Each row comes from the steps of one path. Every step used is in the known rows, and no mark comes twice. Write the path behind each row, first mark first.
(in the rows, 128 means zero)
Known rows:
rusu -> tudaluz: [142  80 152 129 140 134 137 144 150 114 123 147 103 150 131 129  99 120
  83 101 170 137  63 108]
tudaluz -> mivine -> soge: [130  81 187 111 125 145 148 157 153 116  69 152  72 119 139 128 136 112
 116  81 139 101  96 127]
vite -> nezez: [151  93 143 136 120 129 117 134 157  86 108 157 113 152 133 108 107 136
  98 106 146 138 112 128]
rusu -> nobi: [137 111 172 134 138 132 126 154 127 112  96 146 121 137 132 110 101 122
  97 101 166 111  87 108]
nezez -> nobi -> rusu -> tudaluz -> mivine: [174 111 148 130 156 113 151 133 158 121  90 106  85 165 178 120 119  78
 124  71 188 106  77  91]
tudaluz -> mivine: [142  85 166 104 130 123 143 157 151 119  89 142  92 121 138 126 122 121
 115  88 146 109  91 116]
nezez -> nobi -> rusu -> tudaluz: [167 117 138 150 158 125 147 123 146 106 111 121  91 180 167 107 105  85
 112  80 185 123  82 105]
vite -> nezez -> nobi -> rusu: [173 128 125 157 140 118 125 116 152  74  99 134 104 180 173  90 112 100
 123  83 164 127 133 124]
vite -> nezez -> nobi: [165 100 143 122 141 121 122 140 153  89 110 149 106 179 160 100 113 128
 116 107 169 136 131 132]
mivine -> soge: [121  87 169 132 131 158 149 146 143 102  89 171  76 135 132 113 124 120
 104  88 137 119 103 138]
nobi -> rusu -> tudaluz -> mivine -> gufa -> depopa: [169  97 164 149 131 168 164 140 190 141  72 124 110 139 176 132 101 103
 128  88 163  96  50 113]
soge -> mivine: [150  90 143 104 146 135 168 147 153  86  99 181 106 126 135 107  91 143
 105  93 158 125 110 125]
gufa -> depopa -> soge -> nezez -> nobi -> rusu: [165 122 138 157 190 160 204 106 154  71  99 134 130 170 187 103  97  97
 143  92 165 114 122 142]
mivine -> gufa -> depopa: [142  86 163 131 129 180 160 153 173 127  98 170 118 144 157 109  98 148
 127 113 136 113  94 152]
rusu -> tudaluz -> mivine -> soge -> depopa: [149  50 185 115 131 158 163 149 181 126  81 137  84 149 142 158 132 116
  99  88 177 124  56  89]
tudaluz -> mivine -> gufa -> depopa -> soge -> nezez: [153  94 181 126 162 188 182 148 185 117  75 144 135 119 165 139  93 128
 161 109 156  88  96 152]
nobi -> rusu -> tudaluz -> mivine: [160 102 152 142 130 121 146 133 158 117  88 111  90 136 150 135 110  85
 103  70 167 107  57  88]
vite -> nezez -> nobi -> rusu -> tudaluz: [179 118 129 161 145 119 124 114 161  83 108 121 109 191 172 106 103  89
 107  89 190 137  94 104]
gufa -> mivine -> soge -> nezez -> nobi: [137  82 158 132 173 157 157 138 137  61  87 150  81 142 143  95 100  97
 116  98 148 116 129 158]
nezez -> nobi -> rusu: [155 125 134 147 151 124 155 123 137  95  95 135  88 169 165  93 115  98
 128  76 157 116 119 123]
mivine -> soge -> rusu: [141  67 171 142 145 155 149 144 144  96 106 148 116 137 114 110 111 114
 117  77 126 122 108 142]
mivine -> soge -> nezez -> nobi -> rusu -> tudaluz: [157 104 154 172 172 147 139 107 147  77  88 122  91 160 168 114 106  71
 118  71 187  93  89 135]
mivine -> soge -> depopa -> gufa: [122  59 177 129 123 145 175 153 149  93  92 180  94 152 141 151 133 136
 112  83 148 133 126 100]
tudaluz -> mivine -> gufa: [143  96 178 112 122 145 124 161 165 143  78 144  94 118 146 128 112 127
 150  91 150  90  96 130]
nobi -> rusu: [142 116 136 158 128 131 148 119 140  95  98 145  94 140 142 103 109 106
 108  74 137 115 102 119]
depopa -> soge -> nezez: [134 107 158 142 165 152 162 124 144  79 112 147 122 128 126 125  93 120
 125 104 157 117 109 139]

Which path is each row?
[155  89 170 164 148 142 136 115 162  88  64 114  88 117 146 138 113  71
 112  62 168  75  61 121]
nobi -> rusu -> tudaluz -> mivine -> soge -> nezez
[138 105 171 135 149 199 190 148 173 126 100 171 121 149 157 121  97 139
 145 119 143 131  99 140]
mivine -> gufa -> depopa -> soge
[148 110 151 165 169 145 145 113 139  65  77 135  84 151 165  95 114  82
 133  66 160  83 127 154]
mivine -> soge -> nezez -> nobi -> rusu
[148 101 155 111 137 161 149 149 164 106  86 179 108 119 142 107  81 145
 136  95 162 110 114 141]
soge -> mivine -> gufa
[136  66 157 121 121 124 170 154 144  98 113 169 119 158 140 149 116 147
 114  93 151 136 124  90]
soge -> depopa -> gufa
[146  97 173 146 132 145 151 133 161 114  66 125  68 130 150 138 127  74
 103  61 165 101  57  99]
nobi -> rusu -> tudaluz -> mivine -> soge
[144  85 193 146 153 153 136 155 132 105  92 135 136 134 118 107 102 103
 113  82 154 100  90 120]
mivine -> soge -> rusu -> nobi
[167  82 176 119 171 143 175 149 162 125 120 109 136 139 127 151 101 101
 128  85 170 138  64  88]
depopa -> soge -> rusu -> tudaluz -> mivine
[145  55 162 142 157 166 164 149 150  89 116 139 110 138 106 115  87  94
  88  90 137 149  75 114]
gufa -> mivine -> soge -> rusu -> tudaluz
[164  90 189 126 165 169 161 155 176 147 110 110 140 133 131 153  88 102
 161  90 173 118  69 107]
depopa -> soge -> rusu -> tudaluz -> mivine -> gufa
[150  88 180 117 130 151 123 161 172 150  92 131  99 127 143 147 105 115
 131  95 174 100  56 113]
rusu -> tudaluz -> mivine -> gufa
[127  76 167 133 165 134 168 151 122  54  92 163  90 142 149 119 103  99
 126  91 153 116 152 141]
depopa -> gufa -> mivine -> soge -> nezez -> nobi
[145 124 164 114 156 184 184 146 162 110  88 180 112 123 142 124  83 136
 156 104 173 128 117 131]
depopa -> soge -> mivine -> gufa
[129  61 158 129 125 176 181 145 156  83  88 169  77 146 126 117 111 125
  87  98 126 153 108 114]
gufa -> mivine -> soge -> depopa
[127  78 169 146 149 156 135 133 145  74  85 158  95 119 125 117 111 117
 108  87 144  93 106 158]
mivine -> soge -> nezez
[136  97 160 123 152 174 208 141 161 107 108 171 120 152 151 119 105 135
 112 118 143 149 100 125]
gufa -> depopa -> soge
[133  62 147 120 119 131 189 155 143  79 112 170 112 151 129 142 101 136
 100  99 135 160 128  82]
soge -> depopa -> gufa -> mivine
[151  97 147 101 165 179 235 141 167  89 100 183 128 137 159 114  90 146
 113 111 163 151 108 127]
gufa -> depopa -> soge -> mivine
[139  85 180 150 156 161 154 158 124  87  89 136 126 127 109  97  85  95
 102  93 135 125  95 115]
gufa -> mivine -> soge -> rusu -> nobi
[155  91 186 119 155 195 191 158 191 154  90 141 120 142 169 154 102 121
 140 119 176 125  54 110]
rusu -> tudaluz -> mivine -> gufa -> depopa -> soge
[158 105 169 146 161 133 146 123 150  82  55 115  78 134 172 111 128  75
 146  58 164  67 120 145]
tudaluz -> mivine -> soge -> nezez -> nobi -> rusu
[130  53 194 105 115 136 176 163 156 111  69 159  93 138 147 167 145 126
 125  75 153 116 117  90]
tudaluz -> mivine -> soge -> depopa -> gufa
[179 104 149 142 170 112 138 117 156  92  88  95 105 155 173 125 105  74
 130  71 193  84  80 115]
soge -> nezez -> nobi -> rusu -> tudaluz -> mivine
[129  57 168 138 143 143 178 160 125  71 107 161 115 124 111 125  96 104
 117  79 114 142 136 117]
depopa -> gufa -> mivine -> soge -> rusu
[138  61 161 140 146 164 168 147 139  78 104 151 105 129 107  97  91 105
 107  84 110 137 114 131]
gufa -> mivine -> soge -> rusu
